Each row was made from one small tree. The marks that hang from a mark follow it in brackets, in the order of their numbers. Every link used is in the known rows. Write each row's tree.
Known rows
j_9{j_69{j_353}}: -0.716 1.434 -0.887 0.101 -1.175 -0.171 -0.500 0.787 0.281 0.102 0.324 0.772 1.224 -1.473 1.731 -0.115 -0.689 0.946 0.096 -1.710 -1.380 1.198 0.529 -0.605 -1.747 1.763 -0.300 0.422 0.312 -2.012 -0.251 2.488 -1.276
j_430{j_69{j_261}}: -0.166 0.687 -0.753 -0.223 -0.905 -1.416 0.232 0.213 -0.062 1.107 0.298 -1.369 1.740 0.766 0.899 2.418 0.877 -0.865 -0.109 2.037 0.492 -0.839 -1.713 0.579 -0.427 1.435 0.176 -0.233 1.127 -2.262 -1.826 -1.278 -0.555
j_885{j_261 j_430}: 1.163 -1.100 -1.769 -0.850 -3.489 -2.409 -0.960 0.840 0.629 0.488 0.703 -0.591 -1.440 0.605 0.089 0.048 -0.931 1.204 1.794 2.023 1.652 -2.591 -1.700 0.187 -0.777 0.987 1.354 -0.166 -2.111 -2.405 -1.003 -3.685 0.165
j_9{j_69{j_261}}: -0.076 1.727 0.021 -0.393 -0.812 -0.958 1.620 0.563 -0.976 0.888 1.433 -0.423 -0.737 0.502 2.540 1.114 -1.388 0.921 -0.523 -0.462 -1.065 -0.462 -0.378 -0.153 -2.166 1.636 0.465 0.085 0.886 -2.886 -1.589 1.628 -0.509
j_69{j_9 j_261 j_430}: 0.097 3.197 0.777 0.488 -1.370 -2.445 -0.792 3.363 -2.768 1.033 1.140 -0.254 1.858 0.957 3.070 0.607 2.132 0.714 -0.845 1.582 -0.894 -0.131 -1.246 0.241 -2.727 -0.956 1.074 0.244 0.364 -3.740 -2.443 -0.445 1.639
j_71{j_353{j_69{j_261} j_885{j_430}}}: -0.002 1.894 -0.518 -1.061 -4.152 0.277 1.197 -1.989 0.464 4.532 0.529 -0.490 -0.908 2.607 -0.019 3.738 -1.914 0.249 0.957 3.019 -0.985 -0.177 -2.892 1.898 -0.892 1.361 3.060 -3.011 -2.080 -3.277 0.754 0.561 0.048
j_430{j_69{j_9 j_353{j_885}}}: -1.697 2.170 -0.082 0.275 -0.408 -1.074 -1.742 1.264 0.999 0.893 -0.770 -1.724 5.043 0.536 1.362 1.321 3.369 -2.203 -0.059 0.276 0.348 0.694 -2.177 -0.633 -0.943 1.409 -0.686 -0.964 0.030 -2.552 -0.280 0.614 -1.332
j_9{j_69{j_430}}: 0.320 2.174 1.001 0.079 -1.583 -0.614 -0.642 1.756 -0.513 1.033 1.455 -0.042 -0.110 -0.198 1.978 1.191 -1.360 0.967 0.445 -2.321 -2.000 -1.112 0.528 -0.615 -0.407 1.410 -0.098 1.467 0.818 -2.092 -0.420 0.314 0.031
j_71{j_353 j_430{j_69{j_261}}}: -1.383 2.120 0.013 1.117 -3.700 0.038 0.169 -2.351 -0.168 0.870 -1.546 1.018 2.247 0.478 -0.677 2.394 -0.249 0.060 0.789 0.952 -0.688 -0.614 -1.795 1.887 -1.706 2.043 2.298 -2.220 1.275 -4.365 -2.728 -1.813 -0.867
j_430{j_69{j_261{j_885}}}: 1.126 0.921 -1.445 -1.455 -1.867 -1.643 0.748 0.032 -1.163 1.998 -0.831 -1.580 1.671 0.046 0.031 2.760 0.013 -1.815 -1.024 1.455 1.114 -0.876 -1.719 1.091 -1.061 2.353 0.312 -0.106 0.954 -0.167 -1.961 -0.222 -1.414
j_69{j_261{j_885} j_353 j_430}: 1.426 3.002 -2.457 -1.032 -3.675 -2.939 -1.431 1.804 -3.869 3.103 -0.290 0.099 3.230 -0.741 0.972 1.671 0.400 0.660 -1.978 0.913 -1.903 1.700 -1.410 0.941 -3.037 0.796 1.480 1.093 -0.176 -1.634 -1.941 1.338 0.282
j_885{j_261{j_69{j_353}}}: 2.004 0.727 -0.971 -1.864 -2.906 -3.126 -1.230 1.981 -0.024 0.899 -0.910 -1.190 2.422 1.054 -0.103 -0.578 0.067 -0.145 1.358 2.291 -1.045 0.847 -1.324 0.683 -1.937 1.868 0.747 0.983 -1.253 -0.941 0.234 -0.394 -0.340
j_69{j_9 j_353}: -1.289 1.748 -0.582 0.687 -0.212 -0.789 -1.609 2.210 -0.539 -0.649 -0.565 0.806 3.019 -1.218 1.633 -1.457 2.533 0.383 -0.513 0.447 0.187 1.971 -0.327 -0.241 -2.700 -0.456 -0.303 -0.379 -0.309 -1.840 -1.059 1.116 -0.282
j_353{j_885}: -0.174 0.469 0.497 -0.477 -0.121 -0.196 0.438 -1.060 -0.179 1.591 0.393 -1.759 0.528 1.955 -0.284 1.235 -0.095 -1.162 0.086 -0.608 -0.590 -0.186 -1.078 -0.231 0.712 0.304 0.578 -0.432 -0.603 -0.339 1.207 0.868 -0.345
j_71{j_353 j_430{j_69{j_9 j_261{j_885}}}}: -0.693 3.602 0.255 0.359 -4.304 -0.652 0.102 -0.642 -1.422 0.745 -2.924 0.793 3.006 0.072 -0.015 1.757 0.929 -1.302 -0.359 0.657 1.215 -0.396 -1.806 2.388 -3.708 2.062 2.279 -2.169 1.252 -3.056 -3.647 -0.734 -1.606
j_261{j_69 j_885{j_9}}: 2.705 0.491 0.335 -2.221 -1.362 -1.325 -0.024 1.973 0.292 1.517 -0.110 -1.009 1.049 1.062 -0.492 -0.171 -1.294 -2.573 1.483 0.160 0.344 -0.095 0.691 1.572 -1.441 0.881 0.962 1.626 0.378 3.439 1.899 -0.107 -0.799
j_885{j_9{j_69} j_261 j_430}: 0.664 -0.567 -1.424 -0.392 -3.447 -2.749 -0.814 2.194 2.557 0.293 2.936 -0.573 -1.763 0.472 2.246 0.320 -2.308 1.849 3.867 0.339 1.019 -3.347 -0.102 -0.403 -2.526 1.624 1.718 0.436 -0.985 -3.249 -0.232 -3.510 -0.718
j_885{j_9 j_430{j_69{j_261}}}: -0.140 -0.169 -2.042 0.344 -2.517 -2.403 -0.817 1.451 1.474 1.206 2.380 -0.429 1.386 0.165 2.006 2.056 -0.079 -0.381 2.632 2.722 1.602 -2.788 -1.979 0.484 -1.518 0.475 1.479 -0.378 0.254 -3.387 -1.127 -4.592 -0.472
j_353{j_69 j_885}: 0.133 1.354 1.046 -1.363 -0.300 0.713 0.783 -0.868 1.031 2.897 0.174 -2.308 0.074 2.679 0.727 2.993 -0.241 -1.654 -0.180 0.287 -0.183 0.221 -0.950 0.684 1.310 1.507 0.526 -1.462 -0.874 0.339 2.104 1.959 -0.057
j_9{j_69{j_261 j_353{j_885{j_430}}}}: -0.826 2.343 -2.089 -0.512 -3.381 -1.813 0.162 0.426 -0.884 2.906 2.039 -0.808 1.098 0.599 2.972 1.859 -1.823 0.790 0.280 -0.609 -1.842 -0.367 -2.668 -0.171 -2.477 2.008 1.479 -0.315 -1.679 -5.385 -1.155 1.172 -1.182

Write each row's tree
0.087 3.280 0.463 -0.798 -0.633 -0.853 0.884 2.044 -0.502 1.469 0.528 -0.838 0.356 1.361 3.191 1.383 1.634 -0.111 -1.145 2.614 0.991 0.896 -1.183 1.220 -2.325 0.425 0.803 -1.807 -0.142 -2.075 -1.414 1.537 0.958 : j_353{j_69{j_9 j_261}}
0.501 -1.158 -1.397 -0.797 -3.366 -3.079 -1.861 0.879 3.230 2.025 2.098 -2.815 1.309 2.255 0.606 2.764 -0.215 -0.971 4.235 2.069 1.758 -3.955 -2.611 0.071 -0.066 1.962 2.024 -0.629 -1.363 -2.741 0.756 -5.623 -0.856 : j_353{j_885{j_9 j_261 j_430{j_69}}}
0.708 4.068 -1.487 -0.636 -3.213 -3.350 -1.725 3.842 -3.887 2.309 -0.470 0.316 4.020 -0.773 2.497 0.665 2.192 0.156 -2.159 1.112 -0.957 1.796 -1.510 0.856 -4.471 0.390 1.194 0.709 -0.111 -2.495 -2.745 1.272 0.186 : j_69{j_9 j_261{j_885} j_353 j_430}
-0.028 2.369 1.682 -0.677 -2.620 0.502 -1.270 -0.255 1.569 4.111 1.276 -0.351 1.312 2.757 -0.279 3.323 -0.599 0.138 2.670 1.281 -2.597 0.539 -0.438 1.267 -0.405 0.408 3.044 -1.727 -0.323 -1.068 3.077 0.298 0.816 : j_71{j_353{j_69{j_430} j_885{j_9}}}
-0.339 -1.133 -0.988 -0.397 -4.685 -1.921 -1.897 -0.693 3.531 2.254 0.880 -1.270 1.324 2.264 -1.499 2.740 -0.487 -0.063 4.947 2.753 0.579 -3.036 -2.436 0.495 -1.023 1.815 3.241 -2.062 -1.593 -3.451 1.212 -5.060 -1.167 : j_71{j_353{j_885{j_9 j_261 j_430{j_69}}}}
-1.563 1.727 -0.677 0.732 -0.505 -1.074 -1.937 2.267 0.906 -0.560 -1.064 0.053 4.451 -1.130 1.556 0.282 3.339 -0.985 0.083 1.056 1.049 0.916 -1.040 -0.276 -1.700 0.955 -1.303 -0.176 0.520 -2.261 -1.514 -0.203 -0.845 : j_430{j_69{j_9 j_353}}
2.017 0.208 -2.254 -1.781 -4.585 -3.450 -1.630 2.243 0.647 1.264 -0.064 -0.644 1.496 0.700 0.211 -0.537 -0.990 0.206 2.479 2.861 0.143 -0.916 -2.288 0.962 -1.655 1.764 1.174 0.894 -2.746 -2.396 -0.149 -2.781 -0.237 : j_885{j_261{j_69{j_353}} j_430}
-0.026 3.022 0.137 -1.046 -2.291 -1.058 0.825 1.309 -0.022 3.164 1.548 -1.937 0.144 2.717 3.451 2.445 0.308 -1.054 -0.129 2.303 1.441 -0.727 -3.076 1.093 -1.332 0.506 1.700 -2.155 -1.923 -3.625 -0.576 0.134 0.444 : j_353{j_69{j_9 j_261} j_885{j_430}}
1.506 3.399 2.500 -0.419 -1.324 -1.633 -1.383 4.084 -0.934 0.585 0.026 -0.435 2.176 1.500 1.916 -0.537 1.211 -1.686 0.570 0.585 -0.788 -0.501 -0.051 0.259 -0.932 -0.372 -0.050 1.535 0.146 -0.747 -0.046 -0.742 1.043 : j_261{j_69{j_9 j_430}}
2.175 0.855 -2.252 -1.896 -3.638 -2.337 -1.535 2.766 0.546 1.850 0.080 0.404 2.564 -0.860 0.148 -0.513 -1.609 -1.568 2.145 1.149 0.401 0.268 -0.534 1.570 -2.276 0.904 1.189 1.550 -1.418 1.074 1.206 -1.490 -1.207 : j_261{j_69{j_353} j_885{j_9 j_430}}
0.848 2.361 1.389 -1.031 -1.314 -0.570 -1.407 1.223 0.985 3.736 2.108 -1.882 1.480 2.775 1.706 3.294 -0.068 -1.121 1.596 0.411 -1.613 -0.423 -0.281 0.665 0.407 0.513 1.982 -0.423 -0.162 -0.501 2.819 -0.311 0.891 : j_353{j_69{j_430} j_885{j_9}}
0.470 3.407 0.376 -0.796 -3.561 0.203 0.002 0.009 -0.955 3.491 0.291 0.862 0.537 1.274 0.324 3.092 -0.429 1.652 -0.021 2.991 -2.351 1.063 -0.922 1.946 -1.565 0.913 2.528 -1.839 0.101 -2.530 -0.305 0.879 1.385 : j_71{j_353{j_69{j_261 j_430}}}
-0.844 0.036 0.700 0.293 -1.060 0.668 -0.598 -1.399 1.333 1.479 0.649 0.226 1.214 1.776 -1.588 0.690 -0.458 0.070 2.560 0.291 -1.853 0.351 -0.292 0.232 -1.406 -0.421 2.894 -1.919 -0.290 -0.528 2.603 0.275 -0.452 : j_71{j_353{j_885{j_9}}}
1.573 3.299 2.564 -1.643 -4.242 -2.529 -1.557 2.179 -0.547 2.633 -0.847 -1.949 2.526 4.340 -0.676 0.468 0.633 -0.713 2.343 2.070 -2.068 -0.673 -1.823 0.872 -2.311 0.967 2.840 -0.455 -1.410 -2.483 1.186 -1.011 0.654 : j_71{j_353{j_885{j_261{j_69{j_9 j_430}}}}}
2.601 1.368 -0.838 -1.456 -3.890 -4.635 -3.321 4.279 0.302 1.882 0.949 -0.982 4.053 1.234 0.952 -0.091 0.370 0.327 3.244 2.604 -2.288 0.109 -0.625 0.608 -2.933 0.864 2.106 2.072 -0.582 -1.692 1.097 -2.660 0.903 : j_885{j_9 j_261{j_69{j_353 j_430}}}
0.812 1.991 -1.215 -0.736 -2.721 -2.199 0.344 2.337 -1.965 1.142 0.231 -0.032 -0.063 -0.283 2.163 0.242 0.194 -0.522 -1.096 1.442 2.244 -1.057 -2.155 1.090 -3.243 0.055 1.303 -0.264 -1.218 -1.834 -2.782 -0.663 -0.093 : j_69{j_9 j_261{j_885{j_430}}}
0.331 2.547 0.020 -0.759 -2.503 -2.030 -1.232 2.675 0.369 1.640 0.119 -1.023 3.337 1.436 1.809 -0.687 0.700 -2.311 1.303 0.882 -0.230 0.281 -2.367 0.004 -1.395 0.089 0.414 0.286 -2.456 -2.361 0.798 -0.045 -0.752 : j_261{j_69{j_9 j_353{j_885{j_430}}}}
0.490 1.496 -1.753 -0.889 -1.626 -1.332 -1.018 1.683 0.467 0.939 0.673 0.665 1.883 -1.806 1.305 0.080 -1.251 0.093 0.738 -1.877 -0.622 0.983 1.007 0.205 -3.551 1.904 0.819 1.116 0.675 0.140 0.373 2.106 -2.032 : j_261{j_885{j_9{j_69{j_353}}}}
-1.443 1.818 0.469 1.006 -3.502 -0.585 -0.349 -2.457 0.850 2.594 0.116 -0.405 3.478 2.287 -0.579 3.074 -0.136 -1.096 2.785 0.743 -1.536 -1.038 -2.285 1.737 -2.295 1.548 3.907 -2.498 1.081 -4.361 -0.412 -1.952 -1.073 : j_71{j_353{j_885{j_9}} j_430{j_69{j_261}}}
0.523 -0.112 -3.460 -0.446 -3.418 -1.975 -2.688 1.714 1.662 1.411 0.048 0.368 3.353 -2.178 0.288 1.574 0.171 -1.129 1.780 1.092 1.771 -0.773 -1.163 0.690 -1.378 1.479 0.549 0.354 -0.429 -0.672 -0.280 -3.145 -1.882 : j_261{j_885{j_9 j_430{j_69{j_353}}}}
-1.101 2.393 -1.834 0.940 -3.215 -1.693 -1.201 -0.448 -0.928 0.935 -1.135 0.204 4.714 -0.722 1.401 2.120 1.041 -0.492 -0.107 0.743 -0.553 0.278 -2.163 1.250 -1.999 2.416 1.161 -0.726 0.820 -4.941 -3.205 -1.234 -1.125 : j_71{j_430{j_69{j_261 j_353}}}
-0.499 3.901 -1.464 0.368 -3.710 -2.299 -1.234 1.280 -1.878 0.798 -2.406 -0.226 5.326 -1.050 2.119 1.576 2.216 -1.697 -1.547 0.106 1.387 0.740 -2.175 1.872 -3.815 2.511 0.892 -0.737 0.867 -3.710 -4.179 -0.028 -1.565 : j_71{j_430{j_69{j_9 j_261{j_885} j_353}}}
-0.369 0.798 1.037 -0.155 -0.061 -0.360 0.353 0.343 1.784 1.511 2.737 -1.612 0.168 1.724 1.959 1.123 -1.478 -0.700 2.039 -2.386 -1.536 -0.947 0.504 -0.740 -1.140 1.108 1.265 0.098 0.588 -1.206 2.106 1.082 -1.104 : j_353{j_885{j_9{j_69}}}
0.019 -0.109 0.097 -1.020 -2.983 -0.883 -0.267 -2.199 0.151 1.966 -0.976 -1.088 0.214 2.870 -2.210 1.235 -0.417 0.749 1.601 1.717 -1.430 -0.153 -1.731 0.303 -1.160 1.456 2.704 -2.111 -1.570 -1.885 0.959 -0.052 -0.397 : j_71{j_353{j_885{j_261}}}
-1.313 2.044 0.069 0.169 -0.175 -0.854 -1.195 1.299 -0.641 0.602 -0.226 -0.873 3.603 0.568 1.647 -0.251 2.601 -0.947 -0.376 -0.294 -0.735 1.974 -1.414 -0.497 -1.938 -0.024 0.362 -0.647 -1.040 -2.052 0.135 2.142 -0.450 : j_69{j_9 j_353{j_885}}
1.357 -0.245 -0.913 -2.067 -3.543 -2.347 -0.831 0.848 2.904 3.199 2.281 -2.621 -0.589 3.065 1.505 2.640 -1.195 -0.134 3.419 2.552 1.253 -2.495 -2.020 0.848 -0.572 1.376 2.900 -1.375 -2.440 -1.829 2.107 -3.065 0.283 : j_353{j_69 j_885{j_9 j_261 j_430}}
1.293 3.551 -0.006 -0.750 -2.455 -2.649 -0.556 3.353 -3.704 1.993 0.084 -0.609 1.652 0.472 2.158 0.720 1.632 -0.354 -2.051 0.755 -0.158 0.124 -1.127 1.166 -3.206 -0.027 1.369 0.671 0.184 -1.471 -2.464 0.456 0.630 : j_69{j_9 j_261{j_885} j_430}
0.189 -0.452 -3.144 -0.450 -4.585 -3.110 -2.701 1.246 1.673 0.624 -0.321 -0.531 2.228 -0.799 0.420 1.692 0.489 0.725 2.232 2.697 1.577 -1.758 -2.841 -0.011 -0.839 2.642 0.292 -0.094 -1.576 -3.963 -1.629 -4.253 -1.049 : j_885{j_261 j_430{j_69{j_353}}}
